Each row comes from the steps of one walk. Every step used is in the known rows, and no mark comes twice. Write the walk behind each row, first mark first.
Known rows
U > T: [ 19.9   0.2 -22.0 -30.9 -27.2   5.0  33.5 -10.2 -22.6  12.1 -31.6  20.3
   6.6  26.5 -34.5 -11.3  20.5  -5.1   6.3  -7.5   0.6 -12.6]
A > L > T > C: [  7.4   0.7 -11.2 -27.5 -21.2 -15.6  19.3  16.0   1.2  24.9 -32.8 -40.7
  -5.4  15.9   2.6   4.0  63.5  -2.9 -20.6  12.0 -13.8 -32.0]
X > B > U > T > C: [ -0.4 -22.9 -12.4 -25.7 -28.4 -32.8  13.1  23.2  -7.5  -6.9  14.9  29.7
  13.2  18.2 -39.5   0.8  19.3  19.0  -2.6  20.1 -17.8  -0.3]
A > L > D > Z > B > U > T > X: [  2.4   3.0   8.9   6.0 -38.4 -24.7  40.2 -25.2 -28.6  -3.3   6.1   0.4
  29.6  -7.9   2.1 -15.0  23.3 -31.4 -10.0  37.9 -16.7  20.6]
J > Z: [ 17.5   8.4 -18.3 -18.5 -22.9   4.7  28.0  26.1   7.3  27.1 -16.2  10.7
   0.1  10.7  -2.8 -15.0  45.6 -22.3   5.5  14.0  -8.6  -1.4]
J > Z > B > U > T: [ -5.5  -1.7  -6.7  -6.0  -8.2 -18.6  37.4   9.8 -19.9  13.1  13.5  55.4
  18.1 -15.8 -15.5 -29.3  24.6 -21.0  11.2  37.3 -11.2  -7.0]
J > Z > B > U > T > C: [-10.9  -3.7 -11.5  -4.1 -19.5 -32.4  19.9  25.0  -8.4  12.5  26.0  42.4
  13.4  -3.6 -13.1 -12.7  15.5  -3.7  15.0  43.1 -20.1 -16.7]
P > D > Z > J: [ 15.2 -10.2 -29.5 -11.6 -29.5  -6.3  24.2  20.7 -11.1  17.3  -8.0  -1.9
  -3.7  33.9  -0.3 -28.9  23.0 -18.6  16.1   6.6 -29.7   0.8]
P > D > L > T: [  9.0 -10.9  -8.2  -1.2   0.4   7.3  29.1   2.0 -11.7  22.0 -47.4 -23.3
 -13.2  20.3 -16.2 -13.6  38.7 -12.5  -5.7   5.1  -3.3 -22.2]
Z > D: [ 38.9 -14.0  -2.5  -5.6 -11.8   4.1  43.4 -10.0  -4.7   2.7 -24.6  10.9
   5.3  20.7   0.6  -1.1  40.4  -9.5  11.6   6.6 -11.1 -19.9]
A > L > D > P: [ 20.6 -10.3   4.4 -26.6 -22.6 -15.1  27.5   4.8 -19.0   0.1 -52.8 -53.5
  23.5   3.4   0.5 -15.9  72.0 -44.9 -13.8   9.7 -28.5  -7.6]
C > P > D > L > T > X > B: [ -5.0 -26.1 -20.7  29.4 -16.6  11.3   9.3  -7.1  15.6  14.4 -12.1 -29.7
  -1.9  15.3  -6.2  10.9  25.2   5.3   5.2  11.9  -7.1   3.4]
L > D > Z > B: [ 23.7 -14.7  18.1  10.9 -27.2 -11.0  28.1 -10.0 -42.4  16.4  -8.6  15.4
  23.2  10.9   1.0 -14.2  -0.6 -17.0   4.1  17.4 -14.4   2.5]
B > U > T: [ 11.3  -4.7 -24.1 -26.0 -19.8  -5.3  38.8  -9.5 -15.9  -7.7 -15.6  33.1
   8.7  22.6 -38.6 -22.7  21.0  -6.6  -0.4   3.2  -3.3  -4.8]
L > T > C > P: [ -8.1 -13.3 -35.4  -0.7 -27.6   5.5   1.1  -9.1   6.0  23.0 -16.1  -9.3
  -0.1  37.7  -9.5   9.2   8.3  22.9  12.9  -8.2  -7.4 -37.9]
L > T > C > P > D: [ -5.9 -14.4 -41.4  12.7 -26.0   9.3  -2.9 -13.5  18.4  17.1 -10.7 -10.7
  -5.5  39.7 -14.0   2.1   7.8  28.8  20.2  -4.8 -11.8 -34.0]
T > C > P > D: [ 19.6 -21.3 -42.2  10.0 -43.2   9.9  -8.3   1.9  19.5  -1.1  -1.5 -13.3
   1.9  47.6 -14.5   0.3  15.6  15.7  28.6  -4.1 -20.5 -21.9]
J > Z > B > U > T > X: [  2.9   5.2 -24.5  14.2 -26.3 -17.2  42.2   2.9   6.0   1.7  23.8  46.2
   8.7  -8.3  -1.5 -14.5  10.2 -11.3  11.2  45.8  -5.3   9.5]
C > P > D: [ 26.7 -19.3 -38.4  10.1 -32.2  24.3   9.6 -12.2  11.2  -1.4 -16.1   1.5
   5.3  36.1 -18.2 -15.3  23.8  -0.8  24.5  -9.9 -13.2 -12.7]
L > T > C > P > D > Z > B > U: [-34.0 -21.1 -19.3  30.9 -27.8 -18.8 -13.5 -13.3  -9.7  19.6  25.8   8.1
   5.0   3.7  -4.5 -13.1 -14.6  16.6  16.0  29.0 -24.3 -28.7]
P > D: [ 42.2 -10.2 -27.0  -1.2 -27.0   9.3  27.8   4.0   7.7  -2.7 -23.6   3.8
  -5.5  32.5 -17.5 -18.7  31.1  -1.2   6.1   3.4  -8.5  -4.3]
C > T > X > B: [ 38.6 -20.8  -5.4   3.4 -33.4   5.8  26.4 -16.5  -4.0  -3.3   7.7  10.0
  19.5  17.9 -18.7  11.5  16.2  33.4   1.4  29.4  -7.2  10.3]
J > Z > B > U: [ 15.6 -10.0  -4.0   9.6  -8.4 -18.7  33.2  26.5  -1.3   1.6  16.3  42.0
  12.1 -13.5   2.6 -32.0  37.4 -23.9   3.3  43.1 -14.8  -2.1]

Write each row's walk
[ 36.2 -15.6 -10.5  -6.4 -14.9   7.2  23.7  17.3  -9.9   3.0 -36.6 -26.3
  -5.9  29.7 -14.8 -15.7  47.6 -23.9   1.1   5.8 -12.5  -8.2] | P > D > L
[-14.6  -7.0 -36.2  29.6 -49.5  -2.0   4.6 -37.1  -7.8  -1.1  28.4  24.6
  14.6   5.1 -11.8 -16.3 -24.4   0.0  26.2  26.9 -13.5   5.4] | C > P > D > Z > B > U > T > X
[-15.2 -26.1   1.2   6.0  -0.8   3.3   7.4 -15.4  -9.2  28.8 -26.1 -35.9
   6.0  25.6   6.5  22.2  32.2  -4.4  22.3   1.3 -17.4 -52.5] | Z > D > L > T > C > P
[ 33.9 -22.9 -22.1   9.8 -32.7 -17.5  34.0  17.9  24.5 -28.5  12.9  17.9
   3.7  15.6 -10.3  -3.9  26.9   8.2 -15.3  31.3  -5.9  31.5] | T > X > B > U
[  3.3  -3.3  -2.3  20.5 -37.8 -19.7  38.4 -34.2 -28.0  -4.8  13.1  35.1
  23.6   8.1  -9.0 -11.5 -25.4  -5.4   3.7  30.7  -5.2  22.4] | L > D > Z > B > U > T > X
[  5.4 -20.0  -6.6 -25.4 -16.8 -18.1  31.2   9.5 -17.2  -6.7   0.3  42.6
  17.0   4.2 -42.9 -15.7  28.5  -0.9  -6.9  15.1  -8.6   8.3] | X > B > U > T
[  6.5  -5.4 -24.3 -12.0 -20.7 -11.3  17.2   8.0   2.9  21.3 -23.7  -6.9
 -12.0  34.5 -11.1   5.9  14.3  22.4  -5.8   3.4  -2.5 -30.4] | L > T > C
[ 17.6   4.3   1.8  -7.7  -9.8   3.7  39.6   8.4   8.9  27.9 -10.8  16.6
   5.5   2.8  11.3  -3.4  52.5 -25.2  18.8  21.5 -15.1 -11.9] | J > Z > D
[-15.3 -21.5 -18.4  -5.1 -13.6   4.3  -5.0   2.3 -10.4  27.8 -29.0 -40.0
   0.2  33.6  -8.4  10.9  24.6  -0.4   8.7  -4.7 -11.4 -43.2] | D > L > T > C > P
[ 21.9  -9.6 -23.7 -11.3 -40.3  -8.7  31.6  -1.6   1.0   1.3  -4.8  20.0
   5.5  18.6 -22.5  12.4  11.7  12.5   0.1  13.3   1.7  18.1] | U > T > X > B
[ 12.2  -2.3  19.4 -12.9   1.7   3.0  35.1  21.3  -6.8  34.4 -24.1 -15.6
   4.5   0.1  12.6  -2.3  70.1 -48.5  15.4  24.3 -20.6 -15.1] | J > Z > D > L
[ -2.3 -30.9 -30.7  24.1 -26.3 -12.8   2.6 -15.5  -8.7 -15.4  28.8  33.3
  18.5  19.5 -27.7 -13.6  -5.3  17.7  32.8  18.9 -24.3 -29.1] | Z > B > U > T > C > P > D
[-19.5 -11.4 -22.1   6.7 -49.6  -7.2 -20.8 -16.0 -29.0  29.9  18.5   7.5
  15.4  14.6 -19.0  -1.0 -22.9   7.5  38.5  13.4 -26.5 -28.9] | U > T > C > P > D > Z > B
[-33.1  -1.2 -36.3 -13.1 -54.8  -4.5 -20.3 -13.3  -6.0  14.7  15.6   5.0
  10.4  29.3 -36.8 -11.3  -9.1   6.6  27.9   6.0 -24.0 -11.8] | B > U > T > C > P > D > Z
[-25.4 -21.5   0.2   9.9 -38.2 -21.6  -2.1 -27.8 -39.9   7.2  25.7  29.5
  37.4  17.4 -20.7  -6.1 -28.4  -0.4  28.4  15.2 -24.6 -11.1] | L > D > Z > B > U > T > C > P
[-25.5 -15.6 -20.0  26.1 -33.6  -6.7 -18.2 -13.0 -15.8  38.3  10.8  -5.8
   3.9   8.4   1.8  -0.1 -17.5  18.4  21.8  18.8 -21.0 -36.0] | L > T > C > P > D > Z > B
[-22.1 -14.5 -17.5  12.4 -33.1  -3.9   2.3 -29.3 -32.3  10.0  17.8  35.8
  22.7  -2.3 -26.9 -31.3 -11.7  -9.7  27.6  18.7 -20.9 -10.7] | C > P > D > Z > B > U > T
[-13.3 -33.3 -21.5  34.3  -9.3  -0.3  13.3  -5.3  20.6  -5.6   4.0 -12.8
   1.6  10.1 -11.8  -3.7  26.4   1.3  -3.1  23.0  -8.9  10.3] | C > P > D > L > T > X > B > U
[ 13.8 -27.2 -26.1   4.7 -31.9   8.5 -12.3  13.7   3.4   3.8 -15.8 -41.2
   0.7  45.6 -12.6   2.6  32.1  -8.2  23.8   0.4 -25.9 -26.5] | T > C > P > D > L
[-23.4 -12.5 -28.1  19.5 -24.3 -11.5  -1.6   5.2   5.2   8.4  39.8  41.1
  19.5   2.4 -16.4 -15.1   7.1   2.4  41.0  32.2 -29.4 -20.1] | J > Z > B > U > T > C > P > D
[ 19.4 -16.4  -4.0 -16.4 -12.8 -11.6  25.4  -4.3 -12.6   5.2 -37.1 -19.9
   8.5   2.2   4.6  -4.5  39.1 -21.4  11.5  13.8 -23.8 -29.5] | Z > D > P
[-30.1 -15.8 -17.2  -3.0 -44.6 -21.8 -13.9 -11.3 -34.9  15.3  28.5  23.5
  24.4   7.0 -20.1 -10.9 -18.0   2.0  23.2  21.2 -24.1 -24.2] | D > Z > B > U > T > C > P
[  8.9 -18.1  -3.7   4.6 -11.1  -8.7  28.7  12.1   0.5  16.6 -23.9 -24.7
  -6.3  11.0  -3.5  14.1  33.6  -1.8 -19.7  21.9   1.9   6.5] | D > L > T > X > B
[-36.7  -7.6   3.7   1.1   0.2   4.3   4.0   3.8   1.9  54.2 -12.5 -29.1
   6.3   7.4  16.6  21.5  46.3 -18.3  31.9  15.5 -23.1 -43.2] | J > Z > D > L > T > C > P
[ 34.6 -19.4  15.9  -8.6  -0.1   2.4  38.3   1.5 -20.7   8.4 -36.4 -20.4
   4.7  18.1   2.2   1.0  57.1 -33.3   7.6   9.7 -15.0 -22.5] | Z > D > L
[ -5.8 -18.4 -19.5   8.9  -2.9  24.2  11.1 -16.3  -7.3  23.3 -39.1 -26.9
  -2.1  23.8 -16.1 -11.3  32.1 -12.5  11.4  -8.7  -7.4 -28.0] | C > P > D > L > T
[ -7.8 -25.6 -21.5  27.4 -44.7 -16.6 -21.1   1.5  -6.8  -0.1  35.4   6.1
  13.8  12.3  -4.9 -17.3  -7.7   4.4  22.1  30.9 -33.3 -15.5] | T > C > P > D > Z > B > U
